Each row was made from one walk, in order. Every step used is in the known rows, and no mark comes twice. Write each row's walk.
In the rows, 128 means zero.
Known rows
A -> Q -> N: [ 95 127 118 145 125 100 137 113 136 123 150 132 145 110  87 157 165 116
 130 119 147 140 124 176 140  70 107 131 173 177 131 111 106 109  95 104]
S -> W -> Q -> T: [159 139 119 115 136  95 147 153 127 195 137 128 103 176 129 121 132 123
 101 128 104 130 127 106 141 129 147  82 143  83  99 103 130 106 152 111]
H -> B -> Q: [143 126  91 150  97 148 102  81 122 124 149 140  91  83 196 114  85 148
 101 125 132 126 130 153 161 111 137 161 135 195 130 172 161 125 114 132]
U -> Q -> B: [146 141 131 130 141 164 147 136 121  68 146 142 160 122 192 119 107 131
 138 123  86 128 127 177 121 159 139 119 116 105 143 123 119 136 135 140]
L -> P: [140 104 112 132 116 100 143 137 142 113 144 124 105 148 109 143 120 152
 138 125 129 137 110 128 133 136 107 137 143 153 119 159 103 126 123 150]
S -> W -> Q -> B -> H: [155 133 106  97 110  97 156 125 117 107 127 141 108  86 216  94  92 154
 125 143  82 128 130 190 126 161 156  69 131  71  99 147 125 104 181  86]
Q -> B: [157 133 145 127 130 142 129 133 121  99 124 127 148 105 162 122 129 119
 147 129  98 123 119 142 117 147 141 107 127 135 149 149 117 129 148 125]
P -> Q -> W -> S: [ 93  84 137 110 134 115 130  94  77 177  91 131  55 120 119 158 117 102
 137 157 153 137 127 153 103 113 132  98 122  77 121 137 126 161 125 119]
U -> Q -> N: [126 134 102 145 153 125 140 131 130  75 144 146 114 146 120 139 137 165
 135 120 144 145 130 176 143 116 128 147 150 131 131 112 107 121 104 119]
X -> K -> Q -> T: [135 126 128 116  93 149 114 174 128 101  85 105 136 187  43 107 131 101
 112 109 119 119 135 101 142  87 118 109 120 137 175 109 133 135 111 148]
U -> Q: [136 131 113 129 146 135 148 133 131 110 155 142 137 142 175 126 117 129
 138 115 118 137 127 144 135 146 127 143 124 125 119 120 129 124 101 139]
X -> K -> Q -> W: [111 137 100 127  84 148 135 129 128 139  95 120 146 152  19 103 122 114
 143 123 107 119 123 152 139  92 118 135 121 157 138 148 130 122 106 143]
L -> P -> Q -> U: [ 90  90 123 121  90  84 129  75 119  96 105 126  42 215 106 148  95 200
 110 135 158 139 112 174  76 182  76 123 119  94 135 151 105 122 155 130]
E -> N -> Q: [102 127 116 106 160 101 102 142 165 175 132 125 140  71  97 132 119 143
 158 120 118 135 120 125 111 105 134 173 119 102 128 105 134 152 114 124]
A -> Q: [107 125 129 127 117 110 144 111 140 165 162 130 168 112 143 142 145  80
 134 114 122 133 123 143 133 100 105 133 146 167 121 119 127 116  93 121]
S -> W -> Q: [161 130  96 107 137  58 154 114 143 214 134 147 121 152 174 116 105 121
 112 128  95 135 118 149 122 124 143 116 146 113  86 148 131  86 136 104]
T -> F: [131 139 147 121 144 126 127 128 135 143 115 125 132 147 138 134 126  94
 126 141 151 118 124  74 130 154 115 147 125 166 129 169 125 125 120 138]
H -> B -> Q -> T -> F: [122 150 133 150 106 201  90 120 112 103 128 119  70 125 144 124 104 128
  71 149 163 107 144  75 182 133 130 151 120 179 151 149 157 150 138 155]
F -> T -> Q -> A: [133 100 182 147 134 101 125 152 169 106 123 110 185 208  53 146 157 133
 124 132 139 119 146  63 114 164 150 127 121 105 132 120 115 119 146 136]
F -> T -> Q -> B: [131 104 202 152 112 130 129 130 154  75 109 129 191 144 105 127 134 102
 145 135  98 101 143 126  99 144 160 117 115  81 144 137 120 118 157 141]
Q -> T: [146 130 150 135 133 144 124 172 115 125 133 110 108 147 106 133 164 120
 132 125 138 128 127  63 149 143 132 107 135 125 142  97 125 141 130 135]
U -> Q -> T: [136 141 137 136 141 169 138 174 115  96 154 123 119 170 129 132 143 129
 126 116 126 132 136  99 155 150 130 115 121  98 133  74 125 144 116 147]
Q -> N: [137 127 116 142 142  97 124 129 127 109 117 132 109 127  91 140 161 152
 140 125 156 139 121 140 136 104 125 137 163 166 136 138 104 116 115 106]
N -> E: [136 126 126 133 149 102 106 125 138 105 169 119 175 101 165 110 150  79
 134 112 144 129 118  86 160 102 125 149 121 115 114 110 135 125 129 133]
E -> N: [132 119 127 102 141 129 100 136 149 172 124 127 117  87  95 118 139 118
 159 115 138 135 116 114 128 137 123 176 141 119 102 122 139 136 125 110]
K -> Q -> T -> F: [129 145 144 108 118 156 102 149 133 105  86 115  99 168  89 121 132  84
 109 129 151 104 143  45 183 135  94 117 108 136 160 145 125 149 133 166]
A -> Q -> K: [101 131 142 132 127 147 161 125 122 172 122 128 166 112 148 145 169  95
 114 111 147 132 128 131  97 104  97  85 142 167  98  81 126 109  87 114]
U -> Q -> K -> X: [150 133 130 152 160 165 172 165 121 140 113 124 141 112 170 106 118 148
 103 105 154 139 129 111 112 177 112 101 109 115 113  66 143 121 127 125]
S -> W: [148 115 110 128 146  83 138 111 132 197 137 131 105 133 130 116 121 107
 128 120  95 133 110 106 127 138 151 129 164 111 100 160 119 114 124  98]
W -> Q: [165 139 114 107 122  87 148 134 140 167 128 143 149 145 188 127 118 130
 129 128 128 135 128 148 123 124 117 114 117 155 110 133 140  94 121 131]
T -> Q -> N: [114 113 138 156 122  79 126  95 140 124 135 141 146 142  92 156 153 151
 149 127 144 126 132 116  93  88 124 149 148 160 140 154 113 113 123 116]
U -> Q -> K: [134 134 128 136 158 169 165 146 113 124 112 140 138 147 182 126 137 149
 118 112 146 135 134 126 101 147 117 105 118 122  95  84 127 120  97 131]
H -> B: [139 137 108 129 133 122 100 127 130 119 126 138 115 107 166 122  99 141
 115 120 133 130 125 143 163  95 145 126 140 181 136 136 134 127 116 130]
H -> B -> Q -> N: [130 129  81 167 105 138  96  80 122  87 131 144  69  84 138 127 109 183
  97 130 160 132 132 187 167  82 138 168 160 202 143 162 140 120 116 114]
Q -> W -> S: [127 115 133 119 158 143 134 119  81 163 117 133  87 106 110 144 141 107
 150 155 136 139 121 135 124 117 152 132 138 124 117 163 124 148 115 128]
P -> L: [131 114 110 128 135 103 125 159 121 144 135 117 180 147 175 137 113  70
 148 132 117 139 120 117 134 113 110 123 148 142 123 150 110 127 130 118]
Q -> W: [124 142 123 143 120 143 141 129 113 165 145 125 117 116  79 133 155 133
 162 139 126 128 113 122 148 144 132 135 135 149 107 137 120 131 126 133]

Write each row's walk
[115 134 145 129 112 145 147 114 132 117 155 128 189  88 159 140 140  80
 137 123  89 123 123 182 119 116 119 103 137 148 143 123 118 124 126 121]  A -> Q -> B
[137 119 168 140 111 124 134 101 133 114 136 135 191 121 168 138 124 116
 156 131  85 109 130 119  73 131 135 120 112 132 149 165 126 125 152 136]  T -> Q -> B
[ 92 128 129  98 133 140 103 156 143  71 119 121 127   4 138 113 108 172
 170 136 109 127 132 165 117 145 154 136 106  67 137 102 127 171 161 106]  E -> N -> Q -> B -> H
[117 123 122 121 172 169 151 121  80 134 142 148  93 129 140 142 123 119
 143 149 126 144 128 164 128 126 152 140 126  89 109 137 126 153 101 138]  U -> Q -> W -> S
[113 137 100 151 164 116 118 128 138  33 180 137 154 123 141 123 147 127
 121 111 158 141 129 151 176  83 125 163 135  88 118  78 116 125 119 126]  U -> Q -> N -> E
[ 89 148 172 128 125 163 132 148 127 144 148 108 146 156  90 154 163  60
 107 138 153 114 136  61 152 126  98 119 132 150 140  96 123 138 114 142]  A -> Q -> T -> F
[150 118 101 107 115 116 121 160 144 105  89 102 167 205  57 116 121 129
 104 112 121 133 131 118 126 117 117 122 121 171 169 142 120 124 119 134]  X -> K -> Q -> A
[110 132 118 104 179 103  99 171 168 155 140 104 151 117  65 147 137 172
 140 127 128 144 124 100 116 139 138 162 116 114 139  96 120 162 138 121]  E -> N -> Q -> A
[174 149 131 107 119 118 151 139 133 120 122 141 168 127 200 124 111 137
 130 137  96 125 128 183 111 133 130  88 111 138 132 139 130 103 158 132]  W -> Q -> B
[122  96 183 152 113  99 126 124 164 123 121 132 173 164  88 133 141  98
 141 126 129 109 142  89 115 135 150 144 122  99 119 132 129 110 120 140]  F -> T -> Q
[141 155 139 111 146 109 141 151 131 193 120 124 100 198 118 127 120  99
  84 150 125 116 133  74 140 145 134 100 132  94 105 126 128 111 158 124]  S -> W -> Q -> T -> F
[109 136 136 105 155 132 101 147 158 126 125 125 162  53 111 127 113 142
 159 129  86 125 120 160  98 115 150 152 111  82 151 107 124 162 149 124]  E -> N -> Q -> B
[132 143  97 147  98 157  96  44 101  96 136 143  61 136 180 101  89 198
  86 131 148 131 127 181 121 155 125 179 131 173 138 186 160 107 136 120]  H -> B -> Q -> U
[157 141 125  94  94 124 150 145 115  60 118 138 135  82 230 108 109 165
 141 143 117 128 138 189 131 163 134  74 102 119 123 126 132 111 169 115]  W -> Q -> B -> H
[133 116 104 111  94 114 121 131 143 123  83 122 159 164  90 102 108  95
 124 106 109 123 127 143 126  83 113 135 122 163 158 155 136 116  95 138]  X -> K -> Q
[129 106 115 139 123 168 136  77  73 168 136 137  63  84 144 133 127 114
 136 159 136 136 126 145 120 131 144 165 134 131 108 199 151 147 110 130]  B -> Q -> W -> S
[147 119 132 155  95 167 126 124 106 131 152 113  87 124 135 124 145 125
 118 128 139 124 132  72 145 156 123 138 129 137 135 138 150 139 126 135]  B -> Q -> T
[107 113 189 147 116 109 119  91 145  93 109 133 139 221  74 122 144 154
 126 132 144 116 139 116  71 174 135 160 121  78 124 145 129  90 142 129]  F -> T -> Q -> U
[ 88 146 125 103 160 110  94 108 145 144 121 128 108 128  82 122 121 192
 142 126 134 139 117 151  68 151 123 194 115  84 134 119 134 134 135 111]  E -> N -> Q -> U
[123 115 164 144 131 126 150 106 125 172 102 133 170 148 152 145 155 129
 134 120 145 117 136  68  54 125 117 103 117 149 105 123 134 111 113 128]  T -> Q -> K
[123 117  98 141 125 181 108  71  74 146 131 146  48  68 155 129  90 139
 106 159 139 134 132 186 152  90 161 160 138 162 121 188 160 153 114 134]  H -> B -> Q -> W -> S
[111 130 134 129 172 133 126 173 158 201  91 106 143  39  92 111 126 160
 121 110 153 137 123  90  82 137 120 132 105 102 119  50 148 149 139 111]  E -> N -> Q -> K -> X
[112 151 111 144 133 170 159 133 113 135 165 140 124 135 104 130 136 143
 155 133 113 131 122 154 153 152 129 143 122 116  97 111 122 136 110 143]  U -> Q -> W
[119 113 161 129  92 129 135 107 118  55 133 130 156  76 193 122 119 144
 166 138 104 113 139 123  96 162 138 103 106 116 140 155 126 136 161 117]  T -> Q -> B -> H
[173 142 113 101 141  89 148 158 142 141 131 123 161 189 155 142 136 161
 110 134 141 143 132 126 127 156 117 103 113 160 120 120 126 104 148 128]  W -> Q -> A
[137 137  81 131 157  42 125 108 147 135 163 142 143 126 133 111 140 122
  94 122 134 139 122 160 157  60 139 131 155  81  87 110 120  87 154  89]  S -> W -> Q -> N -> E
[ 78 151 160 108 168 152  89 181 155 152 116 103 119 117  46 142 135 118
 127 143 150 116 135  42 129 133 127 167 107  90 146  87 130 178 137 143]  E -> N -> Q -> T -> F
[105 134 154 136 116 147 138 150 122 145 164 112 146 135 103 147 172  84
 122 116 130 128 130 103 145 107 111  99 144 141 137  74 125 133 107 130]  A -> Q -> T
[141 135 112 155  94 181  95 120 105 103 143 123  73 106 153 119 110 152
  88 125 140 122 138 109 179 113 139 131 134 167 146 128 158 145 131 142]  H -> B -> Q -> T
[124 143  98 123  96 138 123 106 128 154 114 135 107 117  72 116 131 121
 154 125 115 118 125 140 177 118 105 125 119 144 120 155 122 134 121 150]  K -> Q -> W
[159 132 119 109 107 138 114 114 134  84  93 136 142 107 157 104 107 105
 140 115  88 113 129 161 148 124 113 102 113 133 165 169 120 134 144 144]  K -> Q -> B
[113 100 153 127 103 117 117 147 113 136 102 106  77 159 112 149 130 112
 120 125 152 126 133  80 129 140 109  72 118  83 149  74 124 155 139 128]  P -> Q -> T
